In the rows, 128 means zero.
Known rows, with every way that one mark hangs from another
[q673 q620]: 126 131 128 131 90 112 134 137 122 131 117 137 115 121 148 117 126 120 115 88 140 115 141 145 109 120 146 176 148 143 107 99 133
[q526 [q80 q743] q108 [q145 q166]]: 115 125 216 136 85 103 136 136 141 167 146 153 129 113 169 129 206 148 139 82 125 114 106 120 153 116 184 153 134 98 106 136 131
[q733 [q526 q80 q108 q145]]: 116 142 215 127 101 116 134 117 128 140 106 161 130 123 196 108 206 127 125 99 106 113 102 119 133 105 163 159 146 115 115 157 128
[q166 [q732 [q620 q673 [q733 q526]]]]: 123 129 79 139 92 157 148 149 100 135 160 89 117 118 138 103 107 121 122 74 113 122 107 145 74 123 137 175 152 144 130 101 137
[q732 [q166 q673] [q620 [q145 q743]]]: 112 96 90 140 68 123 177 164 126 128 157 67 94 117 149 89 121 149 152 103 160 107 116 161 83 126 149 167 144 99 124 112 142
[q145 q166 [q526 q733] q743]: 135 110 154 112 52 113 140 147 164 122 135 140 127 109 145 108 109 140 104 133 99 108 102 136 134 126 150 136 154 113 124 99 139
[q526 q108 q145]: 119 131 180 117 100 113 137 123 127 139 112 133 114 109 175 127 161 144 127 70 141 122 113 129 129 115 164 155 144 112 112 144 129
[q526 q80]: 126 125 171 134 107 115 120 130 129 152 120 150 118 126 123 126 176 125 126 126 109 112 117 140 128 119 148 138 141 131 116 121 133
[q166 q732]: 123 131 104 135 100 125 120 140 128 139 137 119 113 124 105 114 149 132 111 107 135 125 128 132 126 124 145 143 139 141 115 114 134
[q733 [q526 [q80 q743] [q145 q166]]]: 116 114 194 138 78 125 129 136 135 142 147 162 151 126 179 107 184 136 140 123 103 111 94 118 129 107 176 168 139 108 114 118 132
[q145 q743]: 130 102 143 115 98 113 135 142 145 138 129 141 102 118 128 121 122 133 125 133 125 112 123 143 127 122 141 152 142 125 119 117 139
[q673 [q620 [q733 q526]]]: 128 135 114 130 76 133 140 130 103 136 105 142 135 113 149 95 106 109 105 80 121 112 130 140 93 104 142 195 161 158 115 95 129
[q80 [q526 q108 q733] q743]: 147 152 199 128 104 104 136 134 162 165 197 150 163 120 144 114 166 115 104 136 128 124 99 112 144 111 183 155 148 104 123 152 133
[q894 q620]: 125 117 135 130 93 128 125 127 123 142 137 117 104 114 118 132 125 142 129 133 126 120 117 141 113 126 146 140 151 128 125 98 138
[q620 [q145 q743] [q673 q166]]: 126 98 111 118 88 132 159 157 133 123 121 149 81 112 164 95 119 137 136 93 184 110 113 163 119 114 131 179 118 114 120 90 137
[q732 [q166 q673]]: 124 124 103 138 78 123 148 144 127 123 148 79 106 123 126 102 123 125 135 122 145 115 125 148 98 114 145 135 142 98 115 118 130
[q166 [q673 [q620 q145 q733]] q732]: 112 131 43 141 70 130 150 142 90 153 109 95 117 102 116 75 115 135 102 17 176 118 146 158 107 112 144 199 153 139 109 79 127
[q733 [q526 q80]]: 125 129 172 134 98 121 125 128 134 135 116 158 133 133 141 101 176 109 123 145 98 110 108 129 118 108 144 145 147 133 118 127 132
[q620 q733]: 130 117 119 125 90 132 131 131 109 155 113 130 119 104 112 123 111 128 118 92 124 118 118 143 111 115 146 144 150 142 121 100 130
[q526 [q145 q166 q743]]: 114 85 145 117 85 116 144 143 143 129 131 135 104 106 171 126 125 160 129 103 128 113 118 138 131 119 161 159 141 123 114 108 141
[q526 q80 [q145 q743] q733]: 119 118 226 116 118 113 130 128 132 145 140 159 136 119 190 129 192 151 118 130 110 113 96 137 155 117 170 181 151 91 124 127 133
[q673 [q166 q732]]: 125 130 102 140 96 138 128 150 117 124 127 137 108 127 107 113 142 134 116 94 158 124 133 130 133 122 141 141 125 138 111 99 130
[q620 q673 q733]: 134 118 110 119 100 138 140 135 113 148 129 118 101 103 132 121 98 121 123 74 129 118 114 158 98 115 135 160 146 128 124 96 132
[q673 [q166 q732] [q620 q145]]: 115 136 80 149 83 134 141 153 105 126 106 143 109 118 139 87 152 141 112 49 194 121 145 144 124 116 144 197 127 156 104 77 127
[q620 [q733 [q526 q108]]]: 130 140 140 125 74 127 144 123 120 150 104 140 132 104 139 101 131 107 109 84 115 115 113 124 109 103 149 148 154 141 120 136 127
[q732 q166 [q620 q673 q733]]: 127 120 101 142 95 150 160 155 103 144 171 74 98 110 148 125 104 135 147 85 128 119 107 164 63 127 143 161 147 135 131 96 137
[q620 q145]: 121 117 112 129 81 122 135 133 128 145 103 137 114 108 133 101 143 136 122 98 157 118 112 142 110 114 148 152 137 136 117 108 132
[q80 [q526 [q145 q166] q733] q743]: 132 121 181 131 95 121 135 138 152 148 204 147 167 113 176 116 149 147 111 136 123 125 91 114 137 110 196 170 144 109 123 117 135
[q894 [q166 q673]]: 121 116 113 133 80 124 143 140 133 126 130 80 97 122 102 110 122 144 108 116 148 113 127 148 116 118 150 124 147 101 117 114 136
[q145 [q526 q80 q733]]: 137 143 200 122 86 119 117 126 136 141 120 157 145 123 144 115 173 128 110 134 88 110 91 134 134 122 150 135 156 108 124 119 127
[q673 q166 [q620 q733]]: 129 127 117 134 86 136 144 144 87 136 103 150 114 108 138 118 102 121 113 49 158 115 144 147 116 113 143 185 142 153 108 71 126
[q733 [q526 q145]]: 119 121 158 120 93 134 132 123 119 118 113 140 134 122 182 105 140 130 126 114 120 120 100 125 108 106 155 168 146 121 118 128 129
[q733 [q526 [q80 q743] q108 q145]]: 121 141 236 128 98 117 132 126 132 155 135 166 148 128 193 111 212 125 140 110 118 115 89 115 140 106 178 171 141 92 113 162 127

Rows
115 112 81 154 78 125 140 157 132 133 162 87 113 119 112 125 132 147 122 85 119 123 129 132 101 138 150 138 140 154 116 95 143
[q145 [q166 [q732 q620]]]
119 119 89 140 59 103 153 146 129 114 127 96 107 114 141 98 98 118 113 63 140 110 155 151 105 118 142 170 146 121 99 83 135
[q145 [q166 [q673 q620]]]
129 118 113 124 96 147 136 128 108 155 146 105 91 100 122 130 93 139 130 91 127 121 110 161 97 121 138 158 156 126 133 80 136
[q894 [q620 q673 q733]]
125 129 115 122 59 120 136 139 127 128 84 146 115 110 157 90 118 134 121 67 155 109 119 152 106 118 143 177 149 150 112 93 129
[q673 [q620 [q145 q526]]]
118 124 215 135 87 118 125 133 133 154 163 153 157 119 181 127 194 149 126 120 119 118 90 121 148 117 189 174 143 85 117 109 129
[q526 [q80 q743] [q145 q166] q733]
117 123 228 116 103 110 144 126 145 145 118 167 123 123 198 106 199 135 130 112 106 105 102 127 145 107 160 170 146 107 116 164 134
[q733 [q526 q80 q108 [q145 q743]]]
122 146 200 118 96 115 135 117 124 135 121 133 139 107 195 125 177 141 110 87 138 126 100 122 137 116 172 169 152 90 119 139 126
[q526 q108 q145 q733]
115 114 86 148 74 146 158 149 98 159 137 92 116 98 131 108 125 156 141 83 155 118 102 152 72 121 158 161 150 149 129 98 135
[q732 q166 [q620 q145 q733]]
132 94 130 112 55 114 142 152 165 124 122 140 104 110 127 110 95 140 121 118 102 105 115 143 125 125 139 121 146 135 117 105 142
[q145 q166 q526 q743]
111 104 93 142 52 126 140 135 134 145 122 119 104 97 122 105 130 158 130 118 150 116 113 141 111 121 153 141 144 143 124 74 138
[q894 [q620 [q145 q166]]]
143 135 179 128 102 105 137 139 162 169 182 149 139 122 131 116 151 120 123 119 136 121 111 117 136 112 175 143 139 126 117 156 136
[q80 [q526 q108] q743]
123 120 130 113 99 153 144 126 99 128 123 128 118 105 188 104 110 127 128 73 121 119 93 147 92 103 147 188 151 116 127 111 128
[q620 q673 [q733 [q526 q145]]]
122 121 100 149 99 143 138 159 106 122 148 107 109 129 118 124 137 139 127 81 152 124 129 134 111 136 146 149 128 140 114 95 136
[q673 [q166 [q732 q620]]]
114 92 72 141 70 116 163 169 139 125 175 62 99 122 113 103 105 144 122 77 125 113 139 146 111 138 145 147 143 110 114 99 150
[q145 [q166 q673 [q732 q620]] q743]
121 139 89 137 61 139 136 155 114 118 92 149 111 118 142 81 133 145 113 41 178 115 131 146 123 121 139 182 133 158 105 80 125
[q673 [q166 q732] [q620 [q145 q526]]]
138 142 232 109 83 100 134 133 161 150 121 162 129 118 160 117 181 131 109 127 91 104 97 132 157 123 154 140 156 96 122 147 133
[q145 [q526 q80 q108 q733] q743]
119 124 93 132 74 128 144 134 100 158 89 141 119 95 140 97 114 134 114 46 164 115 132 155 103 109 149 199 153 160 114 79 127
[q673 [q620 q145 q733]]
118 101 100 135 89 137 174 167 137 133 171 89 82 116 168 100 127 151 158 112 161 111 102 169 75 128 143 177 137 121 131 109 145
[q732 q166 [q620 [q145 q743] q673]]
115 115 69 149 81 157 149 156 84 148 121 114 115 105 111 106 129 153 125 34 177 123 119 143 103 126 150 170 133 158 122 77 133
[q673 [q166 [q732 [q620 q145 q733]]]]
131 145 218 136 87 109 131 132 145 159 140 167 143 133 152 104 199 100 133 131 109 110 99 115 135 108 164 152 139 105 113 153 130
[q733 [q526 [q80 q743] q108]]
120 137 61 139 84 129 141 144 93 144 128 89 116 112 115 96 100 125 102 28 146 119 155 151 112 116 142 189 157 130 107 88 129
[q166 [q673 [q620 q733]] q732]
120 119 103 146 79 128 160 155 115 121 165 52 104 127 137 112 117 131 148 106 133 115 120 152 75 129 147 144 144 102 119 115 138
[q732 [q166 q673] q620]
123 118 129 132 97 146 137 134 137 134 160 90 72 117 120 133 122 159 122 139 146 118 111 159 109 127 145 139 149 120 131 93 143
[q894 q166 [q620 q673]]
130 132 179 121 120 124 130 122 136 139 168 144 158 116 182 118 151 143 101 135 123 126 97 127 131 109 179 171 155 121 128 133 131
[q80 [q526 q145 q733]]
118 111 103 136 74 148 145 130 108 152 139 67 91 103 84 124 97 162 110 105 141 114 124 155 115 120 153 133 165 111 129 87 137
[q894 [q166 q673] [q620 q733]]
113 133 78 147 62 120 162 148 115 126 125 90 105 115 158 74 128 133 131 77 181 112 135 161 85 110 147 191 144 116 108 96 127
[q732 [q166 [q673 [q620 q145]]]]
110 79 78 134 50 111 177 163 137 128 142 78 100 106 140 88 98 148 135 80 149 105 124 157 98 129 147 162 139 108 117 91 147
[q732 [q620 [q145 [q166 q673] q743]]]
124 121 77 137 105 148 144 153 99 151 164 80 101 113 123 124 106 135 123 53 126 125 118 156 86 133 138 166 148 140 128 94 138
[q166 [q732 [q620 q673 q733]]]
119 125 66 142 74 147 152 146 93 131 148 68 134 121 114 90 100 118 115 63 114 119 124 139 84 119 143 165 156 121 123 106 135
[q166 q673 [q732 [q620 [q733 q526]]]]
115 132 71 146 79 140 145 147 104 145 135 72 100 114 96 102 115 150 86 46 160 116 155 155 119 117 150 172 160 137 110 89 132
[q894 [q166 [q673 [q620 q733]] q732]]
117 104 80 120 70 117 167 146 108 151 105 115 107 97 143 80 89 136 114 39 169 105 143 168 112 110 143 210 155 120 113 86 134
[q166 [q673 [q620 [q145 q743] q733]]]
130 113 154 131 51 111 134 150 149 143 146 124 128 123 119 100 132 127 138 104 100 103 106 139 131 123 155 125 141 80 110 105 133
[q145 [q166 q673] [q526 [q80 q743]]]
118 121 98 147 103 148 145 159 131 130 181 67 81 130 117 128 139 160 119 98 145 123 118 153 97 138 145 145 142 140 125 109 144
[q894 [q166 [q732 [q620 q673]]]]
120 129 139 129 86 151 150 134 78 114 92 158 133 110 194 102 115 129 116 45 148 115 125 138 105 100 154 214 148 143 109 84 122
[q673 q166 [q620 [q733 [q526 q145]]]]
112 120 89 147 83 142 135 139 128 134 159 56 87 122 77 116 134 168 103 124 157 121 131 146 125 129 151 127 153 109 124 101 140
[q894 [q166 q673 q732] q620]
115 121 70 142 94 139 149 154 118 136 157 89 95 117 144 102 139 143 133 69 165 125 111 156 86 134 140 175 134 135 125 100 140
[q166 [q732 [q620 q145 q673]]]
114 99 97 132 61 106 159 155 147 137 115 144 103 102 156 89 123 145 116 80 161 106 140 151 120 117 149 192 140 151 108 80 140
[q673 [q620 [q145 q166 q743]]]
125 124 113 146 75 151 155 146 102 136 150 95 130 116 142 108 115 125 137 114 109 116 103 138 65 116 151 157 157 149 131 112 135
[q732 q166 [q620 [q733 q526]]]
114 125 199 135 92 116 128 126 131 140 134 146 142 112 181 122 193 152 112 113 106 117 100 128 137 116 175 160 149 105 117 104 129
[q526 q80 [q145 q166] q733]
121 123 215 128 103 129 122 128 122 146 142 165 151 133 182 110 191 129 142 131 110 113 87 121 131 108 173 177 140 99 116 134 128
[q733 [q526 [q80 q743] q145]]
128 124 148 140 68 121 115 155 154 157 159 144 133 127 103 112 170 143 126 111 98 112 106 127 146 128 159 123 137 126 113 107 135
[q145 [q166 q732] [q526 [q80 q743]]]
119 136 214 126 114 120 121 119 115 143 131 151 146 119 184 128 200 144 115 116 113 119 95 132 140 117 171 171 151 95 121 121 126
[q526 q80 q145 q733]
115 117 104 150 76 133 155 152 120 137 146 92 112 116 148 106 147 152 148 111 159 118 105 148 76 126 156 154 139 143 125 110 137
[q732 q166 [q620 q145]]
134 156 235 133 97 101 126 129 141 172 159 158 151 123 154 125 215 117 120 128 122 117 98 119 154 119 176 159 145 80 118 141 128
[q526 [q80 q743] q108 q733]
